Each row was made from one small tree. The marks that hang from a mark follow it in brackets, in alphabetical order. Every link used is in the known rows. Write each row's tree.
Known rows
buzol[gepa[nitik[vumemu] sena[lason[zakov] lorit]]]:  2.14 -5.62 -3.67  4.42 -0.68 -0.56  4.69  1.52 -2.83 -4.58 -4.01  0.61 -1.23 -0.04  3.21 -4.82  5.01  4.81  3.06  0.90  3.90  0.58 -2.40  1.11 -0.78  3.65 -1.39  0.06 -3.90  1.16
nitik[gepa[buzol sena[lorit]] megobi vumemu]: -0.16 -5.55 -3.02  1.41  2.60  1.08  4.76  5.72  0.40 -2.65 -2.70 -0.84  5.74 -4.58  1.94 -4.87  5.64  3.57 -1.55  2.99  5.97  3.40 -1.09 -1.09 -3.61  2.33  1.15 -0.89 -4.64 -3.09
lason[sena[gepa[nitik[megobi vumemu[zoki]]] lorit] zakov]:  1.23 -3.02 -4.90  3.23 -0.77 -3.90  5.09  1.60 -1.00 -3.07 -1.20  0.69 -2.18 -3.51  1.25 -4.54  1.00  3.18  0.29 -0.20  4.21 -0.78 -2.16  0.45 -1.23  3.86  1.09 -2.04 -0.05 -0.97
sena[gepa[buzol nitik[vumemu]] lorit]:  0.20 -4.01 -3.25  4.57 -1.20  0.35  3.86  4.25 -0.21 -2.05 -0.78  0.06 -0.43 -0.40  0.38 -4.86  2.41  1.76  1.02  3.22  5.21  2.51 -0.92 -1.80 -3.94  3.61  1.33 -1.64 -1.31 -1.35
lorit[sena[gepa[nitik] lason[zakov]]]:  1.22 -5.43 -1.86  1.78 -1.21 -0.21  3.74  1.40  2.28 -4.30 -1.40  1.40 -4.41  2.94  1.25 -1.17  0.27  2.49  3.26 -0.88  1.31 -0.36 -0.74 -2.38  5.95  0.59 -3.18  1.62 -0.53  1.94
nitik[gepa[buzol sena] megobi vumemu[zoki]]: -0.46 -4.42 -5.39 -3.32  3.01  1.90  4.45  6.54  2.29 -0.11 -1.84  0.43  5.25 -3.24  2.80 -4.68  5.77  5.57 -1.35  2.15  4.41 -2.53 -0.83 -0.48 -1.54 -0.72  0.62 -2.00 -2.72 -3.50
vumemu[nitik[gepa megobi]]: -0.29 -4.91 -2.99  2.19  0.01 -3.23  3.40  2.78  1.93 -1.41  1.86  2.65 -2.11 -1.75  0.94 -1.03 -2.30  3.45  3.86 -0.91  0.94 -2.52 -0.37 -0.84  5.39 -0.52  2.32  0.29 -0.58  0.49
gepa[sena[lason]]:  0.31 -2.62  0.78 -1.05  1.17  0.91  1.36  0.30  0.91 -2.59 -2.61 -1.38  2.21  1.67  1.76 -0.59  4.92  1.77  0.88 -0.53  0.87  1.19  0.50 -0.99  2.39 -0.94 -3.37  1.03 -2.10  0.59
lorit[sena]:  0.89 -1.37 -2.33 -1.14  0.45  0.37  0.79  1.06  0.86 -0.92 -0.90  0.18 -1.02 -0.47  0.17 -0.47  0.16  0.60 -0.78  0.29 -0.02  0.64  0.30  0.44  0.77 -0.90 -1.03  0.43 -0.24  0.30
zoki[vumemu[nitik[gepa[buzol sena] megobi]]]: -1.33 -6.95 -6.00 -1.22  0.03  0.03  4.87  7.11 -0.03 -1.11 -1.12  1.79  1.93 -2.89  2.49 -2.48  3.76  7.99  2.45  2.00  2.71 -1.61  0.26 -0.69  3.31 -0.78  0.54 -3.17 -5.84 -2.64
megobi[nitik[gepa[sena[lason]]]]: -0.46 -2.65 -1.01  0.37  0.13  0.89  3.68  2.89  2.33 -4.67 -1.52  0.29  1.36  1.81  2.38 -0.19  3.49  4.96  2.31  0.20  0.48  0.21 -0.20 -1.67  3.85 -1.19 -1.23  1.67 -2.60 -0.59
sena[lason lorit]:  1.66 -0.05  2.51  3.27  0.71 -0.55  0.51 -2.60 -0.92 -2.37 -0.27 -2.13 -0.50  0.90 -0.64 -1.87  2.32 -0.74  0.47 -0.89  2.91  4.18  0.58 -1.11 -0.07  0.50 -1.95  2.27 -1.26  0.15
vumemu[nitik[gepa[sena] megobi] zoki]: -0.91 -6.40 -4.99 -1.74  1.50 -2.63  4.05  4.62  1.62 -0.81  0.20  1.73 -0.35 -3.38  2.49 -2.30  1.07  7.40  3.80 -1.84  1.02 -4.49  0.59  2.15  4.93 -2.63  0.24 -0.46 -1.66 -0.09
vumemu[nitik[gepa]]: -0.41 -2.92 -3.12  1.92 -0.73 -2.03  2.97  2.28  0.71 -1.04  1.01  1.63 -3.54 -0.54  1.22 -1.11 -2.12  4.34  4.05  0.61  0.85 -3.05 -0.91  1.43  4.02 -0.67  1.63 -0.03  0.95  0.90
lorit[sena[gepa[buzol nitik[vumemu]]]]:  0.19 -5.48 -6.51  1.01 -1.09  1.89  4.56  6.08  2.55 -1.75 -1.88  1.82 -1.14  1.15  1.44 -4.03  2.27  2.75  0.70  3.93  3.18 -0.56 -1.31 -2.45 -0.64  1.42  0.17 -2.18 -0.66 -0.84
zoki[vumemu[nitik[megobi]]]: -0.50 -2.42 -4.81  1.33 -1.62 -3.01  2.24  1.79 -1.55  0.30  1.18  2.37 -1.72 -0.60 -0.22 -1.11  1.02  3.06  2.81  0.00  0.75 -1.92  0.76 -0.34  3.55 -1.77  1.54 -2.93 -3.05 -1.14
gepa[buzol nitik sena]: -0.11 -6.79 -1.52 -2.49 -0.40  1.56  2.94  5.70  0.28 -1.88 -1.71  0.32  2.34 -0.65  3.43 -0.74  2.48  4.42  1.53  1.11  0.73  1.27  0.99 -1.33 -0.44  1.22 -1.17 -1.02 -3.48 -0.92
megobi[nitik[gepa]]: -0.72  0.06 -1.70  1.26 -1.18 -0.02  2.32  2.28  1.45 -2.11  1.32  1.86 -1.00  0.31  0.53  0.41 -1.15  3.18  1.33  0.85 -0.35 -0.94 -0.63 -0.56  1.42 -0.08  2.19  0.71 -0.28 -1.21
lason[sena]:  0.68  0.58 -0.70 -0.37 -0.73 -0.99  0.61 -0.31 -0.10 -1.50 -1.47 -0.75 -0.44 -1.17  1.19  0.27 -0.56  0.53 -1.61  0.55 -0.27  0.30 -1.03  0.12 -0.37  1.75 -0.29 -1.19  0.88  0.26
vumemu[nitik[gepa[sena[lason lorit]] megobi] zoki]:  0.78 -6.41 -2.64  1.65  2.08 -3.29  4.71  1.86  0.53 -3.10 -0.05 -0.40 -1.00 -2.37  1.90 -4.10  3.29  6.55  4.18 -3.00  3.92 -0.38  1.03  1.00  4.88 -2.08 -1.62  1.93 -3.00  0.04
sena[gepa[nitik[megobi vumemu]] lason[zakov] lorit]:  1.57 -4.98 -1.66  6.71 -0.44 -2.45  4.92  0.49  0.32 -4.60 -0.81  1.05 -1.31  0.70  0.29 -4.12  2.96  0.66  2.84 -0.43  5.46  2.15 -1.51 -3.75  2.15  3.14  0.15  0.65 -1.72  0.01
megobi[nitik[gepa[sena[lason[zakov] lorit]] vumemu[zoki]]]:  0.97  0.49 -3.83  1.27  1.24  0.46  5.76  1.70 -0.83 -5.37 -2.63 -0.50  1.39 -1.24  2.81 -4.80  7.24  7.17  1.09  1.12  5.06  2.05 -1.65  2.21  0.01 -0.45 -0.84  0.76 -2.35 -2.44
nitik[gepa]: -0.46 -1.59 -0.92  1.09  0.30  0.10  1.63  1.52  0.88 -0.29  0.10  0.09 -0.74 -0.27  0.02 -0.30 -1.07  1.77  0.67  0.59  1.31 -2.53 -1.33  0.10  0.98  0.45  0.84  0.96  0.61 -0.12

Write each row's tree
 1.58 -4.89  1.60  3.51 -0.90  0.81  2.98  1.43  0.53 -4.38 -0.92  0.01 -1.56  0.82  1.36 -3.05  1.32  2.59  2.52 -0.08  4.18  4.77  0.15 -3.66  1.71  3.46 -2.26  0.86 -2.83  0.16 : sena[gepa[buzol nitik] lason[zakov] lorit]
 1.21 -1.87 -0.78  0.67  0.52  1.01  1.67 -0.32  2.71 -3.51 -2.71  0.38 -2.22  1.62  0.52 -1.54  1.56  1.29  0.73 -0.42  1.59  1.24 -0.78 -1.93  5.35  0.17 -3.76  1.25 -0.42  1.66 : lorit[sena[gepa lason[zakov]]]
 0.21 -6.00 -3.29  4.63 -0.52 -0.70  4.24  4.69  0.51 -2.18 -0.07  1.24  0.90 -1.30  0.26 -4.64  2.13  0.64  0.92  1.88  4.98  2.60 -0.43 -3.72 -2.58  3.67  2.15 -1.63 -2.73 -1.95 : sena[gepa[buzol nitik[megobi vumemu]] lorit]
 0.28 -4.05 -1.08  4.78 -2.34 -2.92  2.62  1.01 -1.04 -3.35 -1.20 -0.98 -3.77 -1.36  0.02 -1.45 -1.76  1.77  1.09 -0.06  1.47  0.83 -1.10 -0.40 -1.08  4.73  0.11 -0.27  0.07  1.09 : lason[sena[gepa[nitik] lorit]]
 0.65 -2.89 -3.52  0.40 -1.11  1.38  3.53  4.49  0.22 -0.97  0.32  1.26  0.67  1.10  2.35 -2.87  2.19  1.92  1.03  3.44  3.48  0.19 -1.08 -1.97 -2.56  1.57  1.55 -2.46 -0.70 -2.01 : gepa[buzol nitik[vumemu]]
 0.15 -6.37 -5.68 -3.33  0.98  0.44  4.89  6.51  0.97 -0.71 -1.04  1.38  4.07 -1.72  3.72 -3.99  5.41  5.09  0.72  1.22  3.30 -1.35  0.52 -1.17 -1.71 -0.38  0.22 -2.69 -3.42 -3.06 : gepa[buzol nitik[megobi vumemu[zoki]] sena]
 1.62 -5.00 -1.02  1.43  3.15  1.70  5.40  3.53  1.00 -5.46 -3.48 -0.78  5.40 -2.81  3.15 -5.37  7.30  3.92 -0.66  2.27  7.37  5.31 -1.65 -2.83 -0.06  2.89 -1.02  0.43 -5.16 -2.71 : nitik[gepa[buzol sena[lason[zakov] lorit]] megobi vumemu]
 1.83 -2.00 -2.53 -0.83  3.03  2.70  4.96  2.87 -0.38 -3.67 -3.67 -2.01  3.44 -2.10  3.44 -6.59  8.10  6.34 -0.66  2.25  7.72  2.65 -1.62  1.23 -1.80  0.77 -2.52 -0.08 -2.94 -2.68 : nitik[gepa[buzol sena[lason[zakov] lorit]] vumemu[zoki]]
 1.12 -0.55  2.48  4.35  0.52 -0.13  1.02 -2.24  0.04 -3.67 -1.92 -1.30 -1.43  0.05 -0.72 -2.47  1.68  0.34  1.05 -1.10  3.19  3.88 -0.60 -1.26  2.22  2.18 -2.62  1.82 -1.08  1.22 : sena[gepa lason[zakov] lorit]
-0.60 -5.35 -1.45  0.78 -1.45  1.07  2.09  4.66  2.10 -0.97  0.07  1.49 -0.87  0.93  1.03 -1.23 -0.99  2.15  2.18  0.92  1.02 -0.56  0.21 -3.27  0.80  1.94  0.05 -1.09 -1.03 -0.09 : sena[gepa[buzol nitik]]
 2.24  0.56  2.79  2.67  0.73 -0.18  0.75 -3.03 -1.66 -3.69 -0.92 -1.38 -0.43 -0.18  0.39 -1.73  2.15  0.14  0.45 -1.03  3.12  5.36 -0.21 -0.69  1.08  1.51 -2.22  2.01 -1.66  0.20 : sena[lason[zakov] lorit]
-0.97 -6.04 -1.51 -0.49  1.82 -0.55  3.03  4.02  1.69 -1.43 -1.29  0.33  2.91 -2.71  1.31 -0.49  1.71  3.34  0.38 -0.50  0.77 -1.81 -0.43 -1.06  1.98  0.31  0.19  0.83 -2.79 -0.53 : nitik[gepa[sena] megobi]
 2.00 -6.17  1.28  0.10  0.36  1.30  3.79  2.65 -1.23 -5.64 -2.49 -0.96  1.73 -0.92  3.85 -2.55  4.46  4.53  2.00  0.10  3.94  6.59  0.84 -1.71  0.84  2.63 -3.47  0.89 -5.26 -0.83 : gepa[buzol nitik sena[lason[zakov] lorit]]
 1.44 -6.17 -4.43 -2.49  1.56  0.91  5.17  5.19  2.16 -2.04 -0.97  0.85  3.83  0.94  3.95 -4.50  7.39  4.50  1.57  0.38  4.52 -0.49  0.88 -3.11  0.61 -1.62 -1.66 -1.61 -3.60 -2.59 : gepa[buzol nitik[megobi vumemu[zoki]] sena[lason]]
 0.11 -2.09 -3.58 -0.99  0.40 -3.28  1.62  1.20  0.90  0.50  2.50  2.37 -1.89 -1.79  0.76 -1.74 -1.05  3.35  3.11 -2.45  0.22 -2.49  1.61  0.79  4.22 -2.95  0.92 -1.18 -0.10 -0.23 : vumemu[nitik[megobi] zoki]
 0.46 -0.64  1.51  1.76  0.20  0.66  0.93 -1.21  2.02 -2.70 -1.76  0.22 -1.10  1.97  0.34 -1.06  1.74  0.71  1.27 -0.64  1.35  0.39 -0.78 -2.38  4.71  0.63 -2.63  0.71 -0.03  1.48 : sena[gepa lason[zakov]]
-1.62 -6.62 -6.40  0.58 -0.49 -2.25  4.77  5.26 -1.08 -0.83 -0.98  1.55 -0.41 -2.19  1.29 -1.57  2.96  7.17  3.47  0.57  1.57 -4.25 -0.26  0.94  4.23 -1.48  0.76 -2.24 -4.36 -1.22 : zoki[vumemu[nitik[gepa[sena] megobi]]]
 0.92 -3.38  0.69 -2.79  1.69  3.24  1.20  2.36  2.15 -2.71 -2.80 -1.28  4.38  0.80  2.94 -1.56  5.61  2.76 -0.22  0.99  1.67  3.65  1.16 -2.70  1.24 -0.44 -3.68  0.15 -3.77 -0.61 : gepa[buzol sena[lason]]
 1.44 -6.21  1.77  0.46  3.03  1.50  3.79  3.00  1.29 -5.20 -2.69 -0.82  4.56 -3.71  2.87 -3.20  4.64  4.24 -0.17 -0.34  5.08  5.91 -0.06 -3.08  2.14  2.48 -2.32  1.91 -5.99 -1.80 : nitik[gepa[buzol sena[lason[zakov] lorit]] megobi]
-0.14 -3.70 -4.27  0.03  0.67 -3.21  3.32  2.52  1.97  0.20  2.71  2.54 -2.68 -2.21  0.96 -2.27 -1.82  4.95  3.84 -2.02  1.46 -4.94  0.39  1.22  4.93 -2.60  1.77 -0.24  0.11 -0.24 : vumemu[nitik[gepa megobi] zoki]
-0.05 -8.33 -6.32  2.02 -0.51 -1.46  4.30  5.01 -0.14 -1.12 -1.92  2.89  0.68 -1.00  2.81 -2.80  2.68  3.62  2.44  0.44  0.81 -4.47 -1.68 -0.32 -0.45  2.43  1.76 -1.84 -3.48  0.37 : buzol[gepa[nitik[megobi vumemu] sena]]
 0.04 -3.39 -0.60 -1.28  0.51  3.23  3.69  4.60  3.47 -4.98 -1.88  0.59  3.61  1.12  3.43 -1.16  4.49  5.83  1.18  1.92  1.55  2.72  0.31 -3.12  2.57 -0.32 -1.48  0.73 -4.04 -1.92 : megobi[nitik[gepa[buzol sena[lason]]]]
-0.40 -0.55 -1.41 -0.54 -0.65  2.35  2.42  4.34  2.49 -2.31  1.00  2.12  1.39 -0.55  1.81 -0.53 -0.47  4.16  0.51  2.38  0.75  1.64  0.02 -2.16  0.46  0.76  1.91 -0.53 -1.93 -2.70 : megobi[nitik[gepa[buzol]]]
 0.69 -4.56 -0.89  2.86 -1.80 -0.57  2.67  3.03 -0.02 -3.37 -1.52 -0.61 -1.46 -1.90  1.13 -2.28 -1.05  2.47  0.32  1.42  2.58  3.32 -0.37 -1.64 -2.19  5.37 -0.38 -1.39 -1.25 -0.14 : lason[sena[gepa[buzol nitik] lorit]]
 1.48 -4.08 -0.42  2.46 -1.78 -0.51  3.00  2.69 -0.59 -4.80 -2.28 -0.02 -1.62 -3.04  2.01 -2.19 -1.24  3.44  0.16  1.14  2.67  4.22 -1.16 -1.21 -0.77  6.14 -0.63 -1.49 -1.51 -0.36 : lason[sena[gepa[buzol nitik] lorit] zakov]
 1.57 -1.73 -4.53  1.26 -0.99 -0.24  4.60  3.09 -1.26 -3.07 -2.45 -0.10 -1.31 -2.96  2.53 -5.56  2.18  4.84 -0.49  2.55  5.31  1.52 -2.18  0.69 -3.52  4.42  0.07 -3.44  0.06 -1.73 : lason[sena[gepa[buzol nitik[vumemu[zoki]]] lorit] zakov]
 2.25 -3.70 -2.69 -0.67  1.20  1.72  5.45  2.98 -1.57 -4.11 -2.74 -1.02  2.14 -0.73  4.23 -5.86  7.59  5.92  1.52  1.30  6.43  3.86 -0.34  0.44 -1.80  0.98 -2.71 -0.90 -3.71 -2.30 : gepa[buzol nitik[vumemu[zoki]] sena[lason[zakov] lorit]]
